What can hang from each mark:
galor: kugop
nifon: boruf buza kugop
vadeg: kugop
butefi: vuvud zedu
buza: nifon vuvud zedu
bitipa: kugop
ritul: kugop
boruf: buza zedu
kerav: fupib
vuvud: nifon zedu
zedu: vuvud
kugop: boruf buzuni fupib nifon rufolim vuvud

Every row comes from one small tree of marks. The marks that hang from a mark follow it in brackets, in alphabetical order. Every link used is in the known rows. Which tree was each row made from?
Known rows:
zedu{vuvud{nifon{boruf kugop{buzuni fupib}}}}: [ 20  10  19  11  14   1  -8   6   9   9   4  32 -33  27   0  36  14   7
  21 -63 -46  13  30  -6   9  -9   6 -28 -16 -23  -2  14]
vadeg{kugop{fupib nifon{boruf}}}: [ 23 -15 -20 -10  15  16  -2   7   0   8  -2  11  -3  11  20  -2   5   8
 -14 -26 -24  22  17  14   1   9  -2  28 -28  -5 -16  20]
boruf{buza{zedu{vuvud}}}: [-20  17   1   6 -14 -30  18   2 -30 -14  28 -37  35 -70 -29 -11   4  20
  20  32  62  -5  -3 -37 -11  17  12  22 -12   2 -24   6]
butefi{zedu{vuvud{nifon{boruf buza}}}}: [ 15  48  34 -11  28 -21 -54   5  -9 -23  28  -1   0  -3 -30  -3   5   3
  -4 -19 -20  -5  36  -4 -10  20  -5  -9 -55 -40 -17  46]
nifon{boruf{zedu{vuvud}} buza}: [ 12   6  -7 -11   5 -20  -4   1 -14 -15  24 -18 -12 -53 -22 -22  15  41
  30  -5 -28 -11  10  -4 -15  -3  17  20 -54 -38 -25  40]
buza{nifon{boruf} vuvud{zedu}}: [ 10  -1  10  37   7 -35 -30 -12  13 -44   8  19  20 -52 -11  -5   5  45
 -13  14  26 -45  -7 -12 -31  10 -44 -26 -61 -28 -51 -16]
kerav{fupib}: [ 12  27 -27  11   1   5   9  -1   4 -15  21  -5  31 -28 -41 -33 -57  10
   9  19  10 -37  26  -9 -19  42  -1  36 -28 -22 -25  36]
kugop{boruf buzuni rufolim}: [ 12   5 -12  16  -2  19  17   7   9  17   4   9  -3  42  12   3  -1 -22
   0  -6  -5   8   0  15  19 -13  -3  10  32  -3  32  -2]
galor{kugop{fupib vuvud{zedu}}}: [-37   0  20 -15   2  -5  13  12  19 -20 -13  24  -6  -1   6 -10 -33  28
 -21  -1 -36   7  11  14  -7   3  12  -8  43  27 -16 -12]
zedu{vuvud{nifon{boruf}}}: [ 10  33  22  18   1   5 -24  17  -1 -22  33  17   4 -32 -31  16 -12  34
  13  -9  -1 -14  25 -22 -10  10  -7   0 -34 -25 -18  37]
bitipa{kugop{buzuni fupib nifon{buza{zedu}}}}: [-16 -23  -1 -19 -11 -31   8   6  20  33 -42   4 -15  48 -14  19  71 -38
 -20 -24   8   5   2  18   0  10  -5 -34   1  33   9 -17]
galor{kugop{boruf fupib nifon rufolim}}: [-17 -12 -12 -21   1  47   3  -1  11  23 -35   8 -38  47  43  17  -5 -39
 -12   1 -32  13 -16  18  24 -31  23   4  59  19  39 -32]
vadeg{kugop{fupib}}: [ 15  -6  -9   6  12  -2  18   7   4  -7   5  -7  27 -10 -14 -19 -22  19
 -22  -8  -7  25  34 -11  -4  39   3  45 -13   0 -35  24]
ritul{kugop{boruf buzuni fupib nifon}}: [  6 -40   0   6  11  19   5  18  12  32 -11  39 -25  84  15  30  16 -37
 -10 -29 -41   4  -5  33  11 -29   2 -18  52   6  26 -14]
butefi{vuvud{nifon} zedu}: [ -6  40  21  -9  13 -31 -32  -5  -1 -31  43   1  25  40 -25 -45 -43 -12
 -36  11  -3  11  32 -13   2  38  -1   3 -17  -1   0  41]
galor{kugop{boruf buzuni nifon rufolim}}: [-10  -2 -15 -16  -7  47  -6  10  -4  31 -30   2 -40  48  45  28   5 -39
  -2 -27 -17  20   0  16  42 -34  24   4  63  23  52 -19]
bitipa{kugop{boruf{buza} buzuni rufolim}}: [ -6  -6 -22  -3 -25  17  50  10   1  34   6   5  -4  38  28  -4  15 -43
  12  -3  25  18 -29   5  25 -20  13  17  40   9  38   6]
nifon{buza}: [ 17  19   1   1   5 -22 -10   4  26 -19  -1 -22  20 -41 -38 -20   0  35
  -3   0   9 -22  31  -1   0  23  -9  13 -44 -19 -18  32]
galor{kugop{boruf{buza{zedu}} buzuni vuvud{nifon}}}: [-53 -14  15  -4 -19  -1   3  -7 -25  10 -27  -1  -9 -10 -11  16  13 -15
   1   3 -15  23  -6  -1  28  10  19 -29  66  36  28 -26]
vuvud{nifon{boruf{buza} kugop{rufolim}} zedu}: [ 19  36   8  -2  -2   8 -11 -12  10 -22  14  38 -17 -23  38  -9 -39  29
  13 -24  -5 -44   0  29   2  -6  -2 -19 -39 -21 -14  53]
kugop{boruf{buza} buzuni}: [ -1  -1 -14  17 -17  -9  41  -2  -8   7  18  -9   7  -6  -3 -10  10  -6
  15   4  -1  12  -3   6  36 -14  13  25  36 -14  14   8]
vadeg{kugop}: [ 25  11  -8   6  10   1   2  15   1 -18  13 -19  37 -35 -18 -23 -33  35
  -6  -8  22  17  39 -22  -3  45  -4  56 -34  -1 -39  41]
zedu{vuvud{nifon}}: [  0  36  29  20 -12   2 -16  19  -4 -21  35   1  14 -29 -44  15 -29  22
  -3   5  15  -9  36 -34  -7  16   0  11  -3  -9 -17  35]
kugop{boruf{buza} vuvud}: [-11  -7  -7  -1 -13   3  33   2  -2  -2  18 -12  17 -13  -2 -28  -9   3
  13  35   5  13 -26   2   9 -17   2  20  31   0  17  -7]
vadeg{kugop{boruf buzuni rufolim vuvud{zedu}}}: [ 14  -3  12   3   7  23  13  15 -15   6   6  30  -7  77  37   6 -20 -17
 -30 -19 -19  44   0  32  -8 -16  -9  19  48  20  -3   1]
vadeg{kugop{buzuni nifon{boruf} rufolim vuvud}}: [ 21 -20 -28 -25   3  46 -12  23 -24  39  -6  12 -15  53  57  14   9 -22
 -19 -53 -13  43   9  25   6 -17   0   7   5  21  44   9]
buza{vuvud{nifon{kugop{buzuni rufolim}}} zedu}: [  0  -2  11  22   3 -11 -22 -17   3  -3 -29   3  -4   5  -5   2   8  -7
 -11 -28  34 -22  24 -17 -12  31 -19 -51 -19  10   0 -11]
zedu{vuvud{nifon{buza kugop{buzuni fupib rufolim}}}}: [ 21  12  21  -4   7   8 -20  -4   3  25 -14   5 -42  48   2  45  17 -27
 -13 -62 -38   7  38   3   7 -18  17 -35  -2 -13  18  13]
kugop{boruf{buza} fupib}: [-10 -10 -12  12  -9  -8  48 -12   6   0  14  -3   8  -7  -5 -21  -1  -5
   4  33 -17   5 -18   9  18 -10  11  24  31 -16  -1  -4]
vuvud{nifon{kugop} zedu}: [ 19  45  37  13   4 -12 -19   2  35 -44  10  32  -2 -13 -14  -5 -54  47
   2 -18   0 -38  34   6  -6  23 -18 -10 -28  -6 -48  49]

Which tree is each row?
[-21 -12  -3 -18 -17  -5  24   0  -6  -1  18  37 -17  12  40 -11   4   5
 -17   5 -32  -5 -27  49  -4 -44   3 -17  26   4   9   0]	kugop{fupib nifon{boruf{buza}} vuvud{zedu}}
[ 23   4  -3   8  17 -33 -31 -17  25 -11 -29 -28  34 -51 -23   6  -2  28
  30   9  56 -31  -2 -34 -12  46 -32 -20 -74  10 -26 -28]	buza{nifon{kugop} zedu}
[ 31  16  27  -4  27  -8 -34  -5  22  -9 -11  13 -31  -2 -18  25  22  23
  17 -46 -43 -11  26  -3  -8  -3  -2 -28 -63 -38 -25  25]	zedu{vuvud{nifon{boruf buza kugop{fupib}}}}
[  6 -29   9 -13  14  36 -18  30  12  12  -4  23  -5  53  12   9 -13 -11
   3   1  -5  -5 -24  17 -15 -26 -16 -13  28  18  25 -12]	ritul{kugop{boruf nifon vuvud}}
[ -2   9 -26 -29   4  44 -27  12   7  10 -25   3 -24 -14  46   6  -8   6
  10 -26  -3 -11   2  10  19 -11  15   2 -11   9  34   9]	galor{kugop{nifon{boruf} rufolim}}
[ 20  -9  13  12  35 -39 -21 -30  27 -30 -49 -29   1 -16 -29 -24  46  19
  21   6  33 -23 -10 -16 -27  19 -34 -23 -62 -20 -52 -31]	nifon{buza{vuvud zedu} kugop{boruf}}
[  1  21  19   4   9 -38 -21   3  -3 -19  -1 -35  22 -46 -53   3  28  26
   7  12  42 -13  17 -25 -26  25  -8   3 -47  -5 -37   6]	nifon{buza{zedu{vuvud}}}
[ 28  -7 -11  -6   7  19  -8 -17 -14  11   6 -23 -20   4  25  13 -19 -15
  44  15   0  -1 -37 -28  -8 -27   9  10 -14 -12   5 -27]	buza{nifon{kugop{boruf{zedu{vuvud}} rufolim}}}
[  8  35  35  11  -5 -11 -35  10   0 -22  18 -13   3 -32 -55  20  -3  22
 -12  -6   3 -16  42 -22  -7  13   0   0 -28 -21 -23  42]	zedu{vuvud{nifon{buza}}}
[ 17   0 -15   7   1   6  27  -3 -20 -10  17 -24  26 -30   0 -24 -17  11
   6  14  15  28   1 -11  15  14  10  66  -2 -14 -30  28]	vadeg{kugop{boruf{buza}}}
[-10   6 -11 -24 -21  21   6   6 -15   5  22  28 -16   7  63 -11 -13  -1
 -12   4   3 -17 -32  48  -6 -49   1 -12  14   9  30  13]	kugop{nifon{boruf{buza}} rufolim vuvud{zedu}}
[-19  -7 -22 -19  -4  31  17  -7  -5   0 -11 -10 -21 -15  23 -28 -37   1
  20  18 -33   2 -11   3  15  -1  35  29  36   7  15   3]	galor{kugop{boruf{zedu} rufolim}}
[ -2   9  12  20   0 -32 -29  -1 -12 -12   7 -32  42 -55 -45  27   9  15
  11  33  65 -15  -3 -52 -24  29 -21  -6 -41   9 -24 -33]	buza{nifon zedu{vuvud}}
[-10  14  -7   4  -2 -27   9  -1 -27 -13  24 -20  26 -72 -16 -11  22  31
  37  19  46  -9 -13 -24 -14  11   4  10 -41 -14 -23   8]	nifon{boruf{buza{zedu{vuvud}}}}
[  6  -7 -14  21 -13 -11   5 -17  -2  -4  13 -24  27 -46 -12   4  -1  -1
  13  42  26 -14 -28 -17  18  -4  -9  16  -7 -16   2 -19]	kugop{boruf{buza{nifon}}}
[-35 -38 -20 -35 -17  -7  30   6   2  30 -16  15  -2  16  24 -11  48 -23
   7  12  19   9 -53  15 -15  -7  -4 -30   1  38  26 -29]	bitipa{kugop{fupib nifon{boruf{buza{zedu}}} vuvud}}
[-29 -10 -10  22 -14 -44  19 -19 -16 -27   5 -36  42 -83 -31 -45  14  24
  -4  40  67 -25  -4 -32 -18  33  -8   1 -23  -3 -32 -10]	boruf{buza{vuvud zedu}}
[-18 -21   4  21  -7 -31  11 -25 -27   8   5 -25  20 -24 -23  31  35 -25
  10  56  28   5 -45 -30  -8  -7  -2  -6  11  -1 -13 -64]	kugop{boruf{buza{nifon zedu{vuvud}}} fupib}
[-33 -12  23 -22  -1  20   7   8  13  -4 -26  35 -40  57  33  14 -11 -12
 -22   7 -53  19 -22  34   4 -41   9 -13  79  32   4 -38]	galor{kugop{boruf fupib nifon vuvud{zedu}}}
[-20  -1 -15 -14   3  23   8   4  16   9 -22  -3  -3 -11  16  -6 -27   1
 -12  -7 -16   2  17  -2  13  14  26   7  22  15  18  -6]	galor{kugop{fupib rufolim}}
[ -7 -29 -12  12 -21  -6  14  -7 -16  25   7 -15  13   0   3  19  18 -24
   4  17   1  20 -29  -4  27 -25  -5  -9  36   6  41 -44]	kugop{boruf{buza{nifon}} buzuni vuvud}
[ -4 -25  -2   9   0 -10 -20 -21 -11  17 -42 -14 -25  47   7  12  72 -49
 -29   0  21  -8 -15  18  -6 -22 -20 -39  11   5  20 -45]	kugop{boruf buzuni nifon{buza{vuvud zedu}} rufolim}
[-15 -32 -16 -15 -24  14  29   6 -18  25  10   6 -32  53  18 -10   4 -29
   5   6 -49  27 -18  28  18 -39  15   4  71  20  45 -14]	kugop{boruf{zedu} buzuni nifon vuvud}
[ 22 -31  -8  -7  20  26  -7 -16  28  28 -32   5 -10  57  34  21  -5 -33
   6   8 -17   9 -42   4  -6 -25 -21 -31   5  12  37 -68]	buza{nifon{kugop{boruf fupib rufolim vuvud}}}
[-39 -21   6   1 -18   8  19 -20 -14  17  -6  16  -1  31   2   2   1 -42
 -27  47 -14   3 -36  23  -8  -3  -3 -37  56  26  39 -35]	kugop{boruf{buza{zedu}} fupib rufolim vuvud{nifon}}
[ 17  -6 -19  -1  10  20  15   5  -1   9   2  -4  19  11  13 -14 -29  -3
 -30 -10  -3  23  25   0  -8  28   6  38  -5   6  -9  19]	vadeg{kugop{fupib rufolim}}
